Known rows, with every way that one mark hangs from another
L[A[B] E[K]]: -2.20  2.45  -0.56  0.02  1.10  -0.20  1.83  0.45  4.20  -1.11  -1.16  -0.44  -0.76  0.03  -0.53  0.08  -1.13  0.87
K[E V]: -1.11  1.37  -2.06  0.35  -0.54  -1.89  1.46  0.33  -3.06  0.57  3.64  -1.23  -0.04  0.08  -0.73  -0.12  1.68  0.49
V[K[E[L[A[B H]]]]]: 0.43  1.44  -0.08  -0.50  -5.71  -2.07  0.48  0.62  1.14  0.26  0.89  -0.46  -0.42  -0.79  0.14  0.06  0.22  1.10
R[H[A[B L[E[K[V]]]]]]: -0.34  -1.15  -1.82  -0.17  1.75  0.45  -1.54  -0.94  -0.77  0.02  0.46  0.58  0.32  0.67  -0.07  -0.37  0.59  -0.56
E[K L]: 0.83  2.62  -2.71  0.76  0.48  -0.32  1.47  1.71  -1.40  0.23  2.50  0.19  1.09  -0.22  0.24  -1.10  -1.08  0.81
R[H[A[B L[E[K]]]]]: -0.37  -1.24  -1.37  -0.02  1.35  0.25  -1.28  -1.06  0.13  -0.03  -0.08  0.72  0.11  0.74  0.02  -0.39  0.26  -0.76
H[A[L]]: -1.91  -2.57  -0.03  1.69  -0.64  0.93  -0.61  -1.91  -2.05  0.69  -0.92  0.56  -0.25  -0.93  1.08  -1.05  0.97  -0.70
H[A[B L[E[K]]] R]: -1.21  -5.51  0.35  0.10  -0.22  0.69  -0.99  -0.81  -0.33  0.96  -2.72  0.64  0.33  -0.73  0.48  0.61  0.66  -1.00
H[A]: -0.85  -2.20  -1.13  1.95  -0.55  0.66  0.36  -2.16  -2.47  1.08  0.12  -0.73  -0.30  -1.22  0.85  -1.17  1.29  -0.49
A[B H[R] L[E[K[V]]]]: -0.03  -1.26  4.12  -2.03  2.46  0.23  -2.19  1.69  0.84  -0.44  -0.70  1.62  0.47  0.97  -0.10  2.01  -0.30  -1.38
E[K[V] L[A]]: 0.85  2.56  -3.60  0.50  0.83  1.01  1.20  1.08  -1.37  -0.15  1.03  -0.41  0.97  -0.82  -0.08  -1.28  -0.71  2.00
A[H]: 1.18  0.51  2.40  0.24  0.74  0.02  -0.15  -0.73  -1.99  0.22  1.60  -0.37  -0.21  0.20  0.44  -0.16  0.82  -1.08
L[A[H[R]] E[K[V]]]: 0.29  0.42  0.24  -0.52  0.47  0.34  0.64  -0.31  1.24  -0.75  -0.37  -0.78  -0.69  -0.21  -0.83  -0.79  0.08  1.66
L[A[B H] E]: -0.59  1.51  1.83  -0.23  0.49  0.13  0.62  -0.30  4.19  -1.10  -1.72  -0.67  -1.35  0.41  -0.63  0.56  -1.04  0.33
E[L[A[H]]]: 1.74  1.21  -0.86  0.87  -1.28  0.72  0.79  -0.32  0.30  -0.11  -0.78  -0.52  -0.08  -0.23  0.07  -0.76  -1.19  0.84
R[H[A[L]]]: -0.24  -2.00  -1.61  0.66  0.14  0.45  -1.14  -2.34  -1.75  0.33  -0.10  0.44  0.08  0.48  0.36  -1.12  1.05  -0.86
A[B H]: 1.24  0.46  3.44  -0.66  2.56  0.36  -0.73  0.42  0.06  0.07  0.20  -0.16  0.10  0.49  0.41  1.78  0.13  -2.15
K[E[L[A[B H]]] V]: 1.40  1.52  -1.85  -0.16  -0.81  -0.83  0.78  1.09  -0.54  0.14  1.35  -1.10  -0.16  0.15  -1.11  0.32  -0.10  1.40
L[A E[K]]: -2.24  2.48  -1.29  0.67  -0.13  -0.43  2.22  -0.34  2.74  -1.03  -0.20  -0.60  -0.99  -0.21  -0.51  -1.27  -0.63  1.60

Rows
1.71  1.17  -0.38  0.42  -0.38  0.90  0.48  0.23  1.30  -0.20  -1.44  -0.39  0.07  -0.08  0.07  0.17  -1.52  0.33 : E[L[A[B H]]]
-2.16  -1.52  -0.08  0.63  1.26  0.84  -1.08  -0.14  -0.32  0.25  -0.51  0.75  -0.06  -0.56  0.52  0.09  0.21  -0.48 : H[A[B L[E[K[V]]]]]
0.38  0.22  1.58  -0.95  1.12  0.27  0.59  0.31  3.95  -0.91  -2.18  -0.42  -0.80  0.16  -0.70  0.54  -0.87  0.64 : L[A[B H[R]] E[K]]
2.35  2.31  -2.09  0.05  1.24  1.33  0.39  1.18  -1.22  -0.28  0.89  -0.30  0.74  -0.62  -0.14  -1.15  -0.82  1.90 : E[K[V] L[A[H]]]
-0.58  -1.52  -1.26  0.15  0.78  0.18  -1.29  -1.47  0.04  0.08  -0.29  0.54  -0.03  0.84  0.04  -0.25  0.37  -1.00 : R[H[A[B L[E]]]]
0.37  -2.70  3.96  -0.58  -0.13  0.45  -1.66  -0.78  -2.00  0.21  -1.04  1.27  0.28  0.43  0.68  0.40  0.91  -1.59 : A[H[R] L]
-0.29  -1.77  4.71  -1.63  1.20  -0.06  -2.00  0.99  1.54  -0.37  -1.46  1.50  0.10  1.18  0.02  2.20  -0.50  -1.91 : A[B H[R] L[E]]
0.74  0.09  -0.09  -0.73  -6.05  -2.06  0.39  0.44  0.85  0.49  0.29  -0.55  -0.21  -0.88  0.11  0.24  0.46  0.98 : V[K[E[L[A[B H[R]]]]]]
-0.59  -1.52  -1.76  0.61  -0.11  0.04  -1.02  -2.02  -0.99  0.14  0.39  0.44  -0.16  0.73  0.03  -1.19  0.71  -0.47 : R[H[A[L[E]]]]
1.93  -2.29  3.43  -1.14  1.82  0.40  -0.85  0.03  -0.52  0.61  -0.93  -0.33  0.53  0.33  0.31  2.16  0.70  -2.34 : A[B H[R]]
-0.98  0.97  3.70  -0.24  0.17  -0.45  -1.32  0.20  0.16  -0.78  1.04  1.46  -0.65  1.06  0.13  -0.12  -0.38  -0.68 : A[H L[E]]
-3.73  2.03  0.04  0.27  0.64  -0.79  0.12  0.76  -0.91  -0.62  2.14  1.36  0.22  0.49  0.16  -0.60  0.03  -0.03 : A[L[E[K[V]]]]
-0.68  1.77  -1.47  0.13  -6.34  -2.87  1.14  0.60  -0.60  0.59  2.72  -0.51  -0.09  -0.82  0.26  -0.60  0.69  1.10 : V[K[E[L]]]
2.69  0.95  -1.60  -0.64  1.73  1.53  0.05  1.57  -0.52  -0.08  -0.33  -0.27  1.10  -0.57  -0.20  -0.01  -0.88  1.33 : E[K[V] L[A[B H[R]]]]
0.10  -6.15  -0.45  0.64  -0.38  0.92  -0.19  -1.90  -1.95  1.74  -2.49  -0.84  0.53  -1.26  0.70  0.74  1.64  -1.56 : H[A[B] R]
0.88  2.49  -3.12  0.05  1.73  1.18  0.94  1.66  -0.33  -0.24  0.36  -0.28  1.11  -0.65  -0.09  -0.35  -1.03  1.48 : E[K[V] L[A[B]]]
-0.62  1.35  4.56  -1.42  2.82  -0.04  -1.85  1.95  2.33  -1.04  -0.11  1.94  -0.16  1.23  0.12  1.61  -1.24  -1.37 : A[B H L[E[K]]]
0.96  -1.76  2.21  -0.40  0.60  1.41  0.14  -1.44  1.62  -0.12  -3.90  -0.80  -0.35  -0.40  0.23  1.04  0.36  -0.85 : L[A[B H[R]]]
0.26  1.93  -3.28  0.45  -1.36  -1.79  1.40  1.28  -2.66  0.58  3.76  -1.05  0.31  0.17  -0.96  -0.28  0.41  1.25 : K[E[L] V]
0.39  1.36  -1.99  0.88  -2.91  -1.77  2.25  0.35  1.25  0.11  0.23  -0.78  -0.73  0.21  -0.74  -0.50  -0.81  1.16 : K[E[L[A]]]
